What can hang from each mark:
W: D F H
D: W
G: M W X
V: B D Q
C: F
M: G X
H: W
F: M
B: Q V
Q: W
J: W

Each row was made from one small tree. The marks that hang from a mark follow it in brackets, in alphabetical order. Every link used is in the known rows. Write each row's tree.
Known rows:
M[X]: [  1  -7 -12   1   1  -3  -3   7  -7  11  -1  14  11 -10  -4  -1   4   1
  11  -5  -6  -8 -15   9   2  11   1 -15  -7]
W[D F]: [-10   4 -14   3  -1  -4  -8   9 -10   6  -1   2  -2 -20 -10  -8   3   1
   6 -15  -3 -12 -25  -3  -1  -6  -8  11   5]
B[V[D[W[F[M] H]] Q]]: [ -7 -15   5   5  -4   0 -31   5   1  11 -16  11  25 -17 -10 -12  -3 -12
   3   6   3   0 -20  22  10  -5  -3  24  -1]
Q[W[D F H]]: [ -2  -7 -14   2  -5  -4 -12   5  -5   3  -7   4   4 -26 -14 -18   4   3
   9 -12   1 -11 -35   9  -7  -7 -10  28   4]
Q[W[H]]: [  5 -14 -10   1  -4  -1  -7   2   2   6  -8   9   5 -15  -9 -10   4   1
  12  -2   0   5 -18  13  -1   1  -7  19   1]
W[D H]: [ -5  -4 -12   2  -2   0 -12  10  -5   4  -1   4   3 -15 -12 -13   1  -2
  13 -10  -2  -4 -22   1  -6  -2  -8  17  11]
C[F[M]]: [-13  -1  -3   1   0  -4   7   6 -10  10  -8   4   9 -15  -8   0   0  -3
   5   2  -3  11  -3   3 -11  -4 -14  14  -4]
Q[W]: [  5  -9  -8   2   0  -2   0   3   1   9  -7  12  -3 -13  -6  -3   6   4
   9  -2  -1   9 -10  11   5   3  -4   8  -6]
C[F[M[G[W[H] X]]]]: [ -8  -2  -9   3  -3  -8  -2   7  -6   9 -13   5  18 -24 -12  -6  -2  -3
   9   0  -1  -7 -25  33 -15  -5 -10   9 -14]
W[D F[M] H]: [-15  -3 -13   2  -4  -1 -18   6 -14   4  -5  -2   9 -26 -16 -20  -1  -5
   9 -13   4 -15 -28  -1 -10 -12 -16  29  15]
J[W[D F[M[G[X]]] H]]: [-11  -2 -17   6  -2  -9 -26   8  -8   5  -3   2  15 -26 -13 -15  -4  -1
  11  -8   4 -23 -50  32   0  -9  -9  20  -8]
M[G[W[D F H] X]]: [  0   1 -21   6  -5 -10 -19   8   0   7  -8   7  12 -28 -15 -14  -1   1
  14 -14  -2 -31 -50  45  -3  -3  -1  -4 -14]
Q[W[D F[M] H]]: [ -5  -8 -11   2  -2  -2 -13   4  -9   5  -9   3   4 -28 -14 -20   4   0
   9 -10   5  -9 -31  10  -8 -10 -13  31   5]
G[M W X]: [ 11  -9  -8   9  -9  -4  -4   4  -4  13  -6   7   9 -27  -9   6   4   2
  13   4   1 -15 -12  57  28  -3   2  -6  -8]
B[V[Q]]: [  0 -12   2   3  -8   1 -18   2   8  13 -13  13  14  -5  -5  -3   1  -3
   9   3   1  14  -8  -1  17   5  -3   4  -1]
H[W]: [ -3 -12  -7   2   1   0  -9   4  -1   7  -4  11   5 -11  -4   4   4  -1
   5   0  -3  -1   2   5  -2   2  -5  -5  -4]
D[W[F[M[G[X]]] H]]: [ -3 -14 -11   5  -5  -7 -16   2  -6   8  -7   4  23 -23 -11  -8  -4  -5
   9  -3   2 -10 -41  45  -6  -9  -7  12  -8]
C[F[M[G[W[D]] X]]]: [-12   5  -8   3   4  -8  -4  10 -10  13  -9  10  13 -27 -10  -8   0  -1
   8  -7  -3 -11 -28  26 -17  -1  -6   7 -19]
J[W[F[M] H]]: [ -9  -9 -13   3  -6  -7 -28   1  -5   6  -2   1  17 -18 -11  -9  -4  -4
   8  -1   4  -8 -32  17   3  -9 -13  35   1]
J[W[D F[M] H]]: [-12  -3 -13   5  -3  -6 -28   5  -8   5   0   0  11 -23 -12 -14  -2  -2
   8  -5   4 -13 -39  16   0 -12 -12  38   1]
B[Q[W] V]: [ 12 -19   4   1  -8   1 -12  -3  11  12 -12  14  20 -11  -2  -9   4   2
   7   7   2  16 -22  -2  20   2   2  11  -7]
F[M[G X]]: [-10  -5  -9   2   8  -1  -8   6  -7  15  -7  14   8 -17  -6  -8   1  -2
  13 -10   1  -6 -17  19  -3   9  -4 -14 -13]
M[G X]: [ -7  -4 -15   2   6  -5  -9   9  -1  12  -4  17  10 -15  -5  -6   0   2
  14 -15  -5 -14 -31  21  -3  16   2 -24 -18]
D[W]: [  3 -10  -5   6   0  -5  -5   4  -1  12   0  10   6  -9  -3   5   1  -1
   7   3  -4  11 -17  28   3  -1   0   9  -8]
B[Q[W[D F]]]: [  7  -4  -3   3  -1  -2 -13   4   5   7  -5   7  11 -20  -6 -17   5   0
   4  -2  -1   3 -32  -7   5  -4  -4   7  -1]
V[B]: [ -1   3  -1   5  -6   0  -3   7   6   8  -5  11  -4  -5  -4   6   0  -3
  12  -5  -1  18   0  -1  23  11  -4 -10   3]

Which tree is each row?
[ -2  -6  -7   7  -8   0 -23   5  -3  12  -2   4   4 -31 -12  -8   1  -1
  15  -5   4 -12 -20  37  15 -10  -4  33   7] : G[M W[D H]]
[-10   2  -9   4  -1  -8  -3   9  -8   9 -12   4  15 -27 -14  -9  -1  -2
  10  -3  -1 -10 -30  33 -17  -7 -10  11 -14] : C[F[M[G[W[D H] X]]]]
[  6  -1 -16   6  -1  -8  -8   6   5  12  -9  14   6 -18  -9  -3   1   2
  13  -7  -3 -15 -29  47   6   5   4 -20 -22] : M[G[W X]]
[ -7  -4  -9   4   5  -2  -1   5  -5  12 -10  10   4 -16  -8  -4   0  -3
  12  -6   2  -2 -11  25   2   4  -5 -18 -11] : F[M[G[X]]]
[-11  -7  -9   3   4  -1 -16   7 -15   8  -4   8   9 -26  -9  -7   5  -1
   4  -9   1 -22 -16   6 -11  -6  -8   0  -5] : H[W[D F[M[X]]]]
[  1 -10   0   3  -8  -1 -20   2   5  11 -15  11  11 -16  -8 -11   4   1
   7  -2   3   4 -25   3  13  -1  -4  15  -4] : B[V[Q[W[D F]]]]
[ -5 -14  -7   4  -6  -4 -18   0  -7   9  -4   3  20 -19 -10  -7  -3  -6
   7   0   2  -1 -30  28  -6 -12 -10  29   1] : D[W[F[M] H]]
[-11  -2 -16   2  -7  -3 -18   8  -9   2  -2  -1   9 -23 -15 -17   0  -2
   9 -15  -1 -17 -34  -2  -8  -9 -13  25  14] : W[D F H]
[ -1  -1   8   6   0   2 -21  10   8   4 -13  10  13 -20  -9 -16  -2 -13
   5   1   2   6 -14   2  20   4  -4   5   6] : V[B[Q[W[F[M] H]]] D]
[  7  -4 -17   6  -9  -7 -16   5 -11   7  -8   3  17 -31 -18 -15   2  -1
  11  -2   1 -31 -36  42   1 -14  -5  10  -3] : G[W[D F[M] H] X]
[-16  -1 -15   5   0  -7 -32   6  -6   6  -1   2  11 -25 -12 -16  -4  -2
  10 -11   5 -16 -47  22  -3 -10 -11  33  -4] : J[W[D F[M[G]] H]]
[-14  -3 -16   4   1  -8 -32   7  -8   7  -1   5  17 -27 -12 -17  -4  -1
  11 -11   3 -24 -54  26  -4  -6  -8  25  -9] : J[W[D F[M[G X]] H]]
[ -5  -4 -10   3   6  -3 -16   4  -5  18  -8  17  10 -21  -8  -9   1  -2
  13  -7   2 -12 -21  33  -1   5  -1  -7 -18] : F[M[G[W] X]]
[-11  -5 -11   5   3  -3 -13   8 -11   6  -8   6   7 -27 -10  -7   3  -1
   5 -11   2 -23 -23  19  -9  -7  -8 -10 -10] : H[W[D F[M[G[X]]]]]
[ -4  -5   1   7   3  -3 -33  12   4   6 -10   7  21 -18 -11 -16  -3 -15
   2   5  -4  -4 -26  24  -1  -3  -4  14   3] : V[D[W[F H]] Q]
[  4 -19   2   1  -8   0 -25   3   7   5 -15  11  28 -21  -9 -20   1  -5
   2   4   2  -4 -31   3  15  -4  -1  25   1] : B[Q[W[F H]] V[D]]
[-12  -6  -7   3   3   0 -15   6 -12   7  -5   5   4 -24  -9  -6   4  -2
   3  -8   2 -14 -11   3  -9 -10 -11   8   0] : H[W[D F[M]]]
[ -4  -9   4   4  -1   2 -21   8   6  10 -15  15  12  -9  -7  -7   1  -8
   5   3  -1   6  -4   5  18   6   1   4  -1] : B[V[D Q]]
[-11   1  -7   2   2  -8  -4   7  -7  14 -10  10  17 -24  -9  -5  -1  -2
   8  -3  -3  -7 -24  27 -15   0  -6   6 -20] : C[F[M[G[W] X]]]
[ -3 -15  -9   4  -5  -5 -19   1 -10  10  -3   5  26 -21 -10  -8  -2  -5
   8  -1   1 -10 -36  32  -7  -8  -7  22  -3] : D[W[F[M[X]] H]]
[  5  -5 -17   5  -5  -8 -15   6   5   9  -9  12  13 -20 -12  -8  -1   0
  16  -6  -3 -19 -36  48   2   3   1 -11 -17] : M[G[W[H] X]]
[  0 -15   3   3  -3   2 -24   6   8   8 -18  15  15 -14 -10 -14   2  -6
   7   4   1   3 -14  12  13   3  -1  17  -1] : B[V[D Q[W[H]]]]
[-10  -5 -15   4  -2  -7 -29   6 -12   7   1   3  18 -25 -12 -15  -2  -1
   9  -6   3 -22 -45  20  -2  -8  -9  30  -3] : J[W[D F[M[X]] H]]
[ -3  -3 -14   4  -3  -5 -24   4   8  11  -7  12   7 -18 -10 -10  -2  -1
  14 -10  -1  -8 -30  32  -2   2  -2   9 -10] : M[G[W[H]]]
[  2   5   3   7  -9  -2 -27   8  13   5 -14   8   8 -18 -11 -16   0  -7
  12  -5   3  12 -30  -1  14   4  -9   7   6] : V[B Q[W[D F H]]]
[-11  -3  -9   2  -1  -8  -9   7  -7  12 -11   9  22 -25 -11  -9  -2  -3
  10  -3  -2 -10 -29  28 -18  -1  -9  13 -16] : C[F[M[G[W[H]] X]]]
[  5 -17   8   5  -1   0 -19   5   7  11  -8  15  25 -11  -2  -7   0  -7
   1  10  -2   9 -20  13  20   0   7   9  -7] : B[Q V[D[W]]]
[ -9  -3 -16   5  -5  -8 -28   7  -5   3   3   1  11 -21 -12 -12  -2   0
   9  -7   0 -15 -44  15   1  -9  -9  34   1] : J[W[D F H]]
[ -1  -7 -10   6  -9  -5 -21   2  -7  15  -3   8  16 -33  -9  -1   2   1
  10  -6   1 -26 -25  41  20  -5  -1  15  -5] : G[M[X] W[F]]
[ -8   2 -17   5  -3  -7 -28   6   3   8  -6   8   6 -27 -14 -16  -2   0
  12 -17   0 -20 -44  29  -6  -5  -5  16  -8] : M[G[W[D F H]]]
[ -4 -15   3   5  -6  -2 -30   6   4   9 -14  12  24 -15 -10 -10  -3 -10
   3   4   0  -2 -24  21  11  -3  -1  21  -1] : B[V[D[W[F H]] Q]]
[ -1  -2 -10   4  -6  -5 -18  -1  -5  13  -7   7   7 -22 -11  -6   2  -2
   6  -2   2  -9 -15  21   5 -10  -7  21  -3] : G[W[F[M]]]
[-12   1  -7   3   1  -7   8   9  -8  10 -12   5  12 -19  -9  -1  -1  -2
   7  -3  -3   1 -16  21 -12   0 -10  -4 -15] : C[F[M[G[X]]]]
